Each row was made from one walk, in order. Every step used is in the known rows, and no mark comes twice. Write each row's walk.
In the rows, 128 means zero.
Known rows
pubof, gisuz, purir, kuvu: [ 95 153 158 134 102 126 129 140  98 119 130  91 132 117 128 141 137 124
 139 127 133 121]
ponut, kuvu, purir, lozi, pubof, gisuz: [ 87 106 132 184 139 128 173 151 136 126 142 137 102 105 144 144 162 131
 122 125 106 122]
nifarup, pubof: [129 120  83 137 122 135 105 132  97 115 102 169 123 148 110 134 139 134
 100 131 127 131]
purir, lozi, pubof, gisuz: [ 54 119 135 159 120 138 129 145 144 127 129 180 127 114 142 117 189 109
  96 130 110 114]
kuvu, pubof, lozi: [225 120 110 106 143 131 152 106 151 134 125 162 130 132 125 123  82 132
 143 132 131 134]
ponut, kuvu, pubof, lozi: [250 113  95 125 140 112 186 109 130 132 150 144 118 134 114 141  67 143
 146 128 139 137]
fabik, gisuz, purir, kuvu, ponut: [155 159 128  94  91 126 102 113 118 111 154  11 110 151 141 150  78 121
 150 131 139 143]
gisuz, pubof, lozi: [159 117 115  89 142 139 149 111 129 162 101 100 126 140 123 118 134 138
 134 122 106 102]
purir, lozi, pubof: [ 85 115 119 158 132 133 123 141 140 136 138 176 119 126 135 106 140 102
  98 130 102 112]
ponut, kuvu: [142 114  99 136 134 124 174 138  95 124 154 114 133 145 106 147 108 141
 117 129 136 128]
nifarup, purir: [166 132 143 128 143 127 142 143 137 141 142 160 162 138 112 111 132 136
 119 131 132 155]
lozi, pubof, gisuz, purir, kuvu, ponut: [147 148 198 165 100 105 111 123 129 103 132 105  94 127 160 155 141 102
 134 124 133 140]
nifarup, purir, kuvu, ponut: [218 144 153 146 124 102 138 150 121 125 149 164 145 135 127 125 114 124
 126 126 135 203]
pubof, gisuz, purir: [ 87 149 159 112 108 136 128 116 118 129 125 106 134 130 130 141 136 129
 135 131 134 104]
ponut, kuvu, pubof, gisuz, purir: [173 134 140 123 104 102 151 109 113 115 150 123 116 120 125 158 100 135
 153 130 167 125]
gisuz, purir, kuvu, pubof: [189 141 133 127 115 106 110 123 111 117 138 124 115 117 127 129  65 110
 159 131 151 135]
lozi, pubof, gisuz, fabik: [ 50 103 142 188 146 155 101 131 152 100 112 106 129 142 130 117 191 135
  92 129 127 126]
pubof, gisuz: [ 85 126 129 122 125 147 149 138 119 116 117 139 152 129 124 139 175 138
 113 133 137 127]
fabik, gisuz, purir: [105 147 119  77 111 151 105 105 131 127 146   7 126 155 127 134  94 133
 144 136 135  95]
lozi, pubof, gisuz: [101 112 156 162 135 141 132 135 143 105 116 135 129 128 138 138 197 122
 105 130 134 115]
kuvu, purir, gisuz: [112 111 125  91 180 141 134 134 149 141 107 151 147 128 132 126 125 136
 130 129 117 119]
pubof, gisuz, purir, lozi: [ 42 156 141 109  94 134 125 126 118 151 137 148 134 115 133 121 129 115
 124 129 111 104]

Which walk is each row?
[100 114  86  69 127 154 110 119 126 129 114  16 132 150 124 125 163 141
 129 131 137 102] -> fabik, gisuz, pubof
[232 124 106 131 138 121 153 129 131 122 129 150 125 118 123 124  83 126
 148 128 131 152] -> purir, kuvu, pubof, lozi
[148 108 110 143 155 133 185 138 107 125 140  90 118 133 119 155  96 152
 140 128 124 133] -> ponut, kuvu, purir
[221 150 112  90 111 130 116 100 148 124 147  22 110 132 134 129  54 129
 178 131 136 123] -> fabik, gisuz, purir, kuvu, pubof, lozi
[129 141 118 122  90  99 149 118 114 137 162 167 115 105 128 138  94 121
 145 128 144 124] -> ponut, kuvu, pubof, gisuz, purir, lozi
[ 86 138 151 144 116 123 102 119 140 150 146 140 102 127 141 107 102  95
 120 128 100  90] -> gisuz, purir, lozi, pubof
[104 113  89 143 141 129 181 148 110 148 151 134 118 117 122 133  90 139
 129 127 102 132] -> ponut, kuvu, purir, lozi
[234 147 139 119 121 109 133 106 132 136 137 115 109 119 130 125  44 119
 170 126 128 129] -> gisuz, purir, kuvu, pubof, lozi
[144 111 116  55 163 130 133 111 148 174  95 140 144 136 125 109 147 134
 125 118 106  93] -> purir, gisuz, pubof, lozi
[156 122 117 143 120 121 138 149 115  93 122 163 141 104 127 137 156 126
 133 133 162 161] -> purir, kuvu, pubof, gisuz
[ 62 114 147 168 141 147 138 146 157 129 117 158 114 102 154 125 176 120
 118 129  98 119] -> kuvu, purir, lozi, pubof, gisuz
[129  92 109  87 175 114 154 132 122 154 110 107 126 126 125 140 139 147
 138 117 124 107] -> ponut, kuvu, purir, gisuz, pubof
[ 53 107  98 109 170 147  91 128 143 132 116 144 161 152 110  99 131 135
  93 129 122 127] -> purir, gisuz, fabik
[108 139 187 175 112 119 112 137 122 107 130  87 108 117 143 139 159 110
 132 124 130 109] -> lozi, pubof, gisuz, purir, kuvu
[207 133 147 152 126 104 138 158 135 107 136 191 160 101 124 120 162 132
 139 130 164 191] -> nifarup, purir, kuvu, pubof, gisuz
[150 143 152 106 109 121 117 104 135 117 124 142 127 117 135 139 116 122
 151 134 161 120] -> kuvu, pubof, gisuz, purir
[166 157 155 123 102 108 120 120 102 124 142 103 109 140 137 146  69 110
 143 126 130 150] -> gisuz, purir, kuvu, ponut
[106 150 130 151  86 119  93 138  80 108 106 127 110 123 123 149 153 128
 125 124 132 129] -> nifarup, pubof, gisuz, purir, kuvu
[193 123 145  64 168 114 134 119 169 188 109 167 163 133 121  92 154 139
 130 116 107 124] -> nifarup, purir, gisuz, pubof, lozi
[ 62 101 108 117 191 156 100 128 157 134 103 123 148 140 122 106 120 146
 115 127 110 132] -> kuvu, purir, gisuz, fabik
[ 52 154 111 127  78 127  89 124  99 141 113 183 112 121 128 127 146 119
 110 127 109 111] -> nifarup, pubof, gisuz, purir, lozi
[105 113 103 169 130 136 103 143 126  87 117 135 141 117 119 119 151 136
 120 131 155 173] -> purir, kuvu, pubof, gisuz, fabik
[ 98 149 131 128  93 130  92 115  99 119 101 140 113 136 124 146 151 133
 120 128 132 111] -> nifarup, pubof, gisuz, purir
[104 118 129 120 175 132  92 136 165 147 130 171 181 149 105  81 139 143
  97 125 124 158] -> nifarup, purir, gisuz, fabik
[  4 110 121 185 130 152  95 139 153 121 125 150 127 127 134  97 186 120
  82 128 102 127] -> purir, lozi, pubof, gisuz, fabik
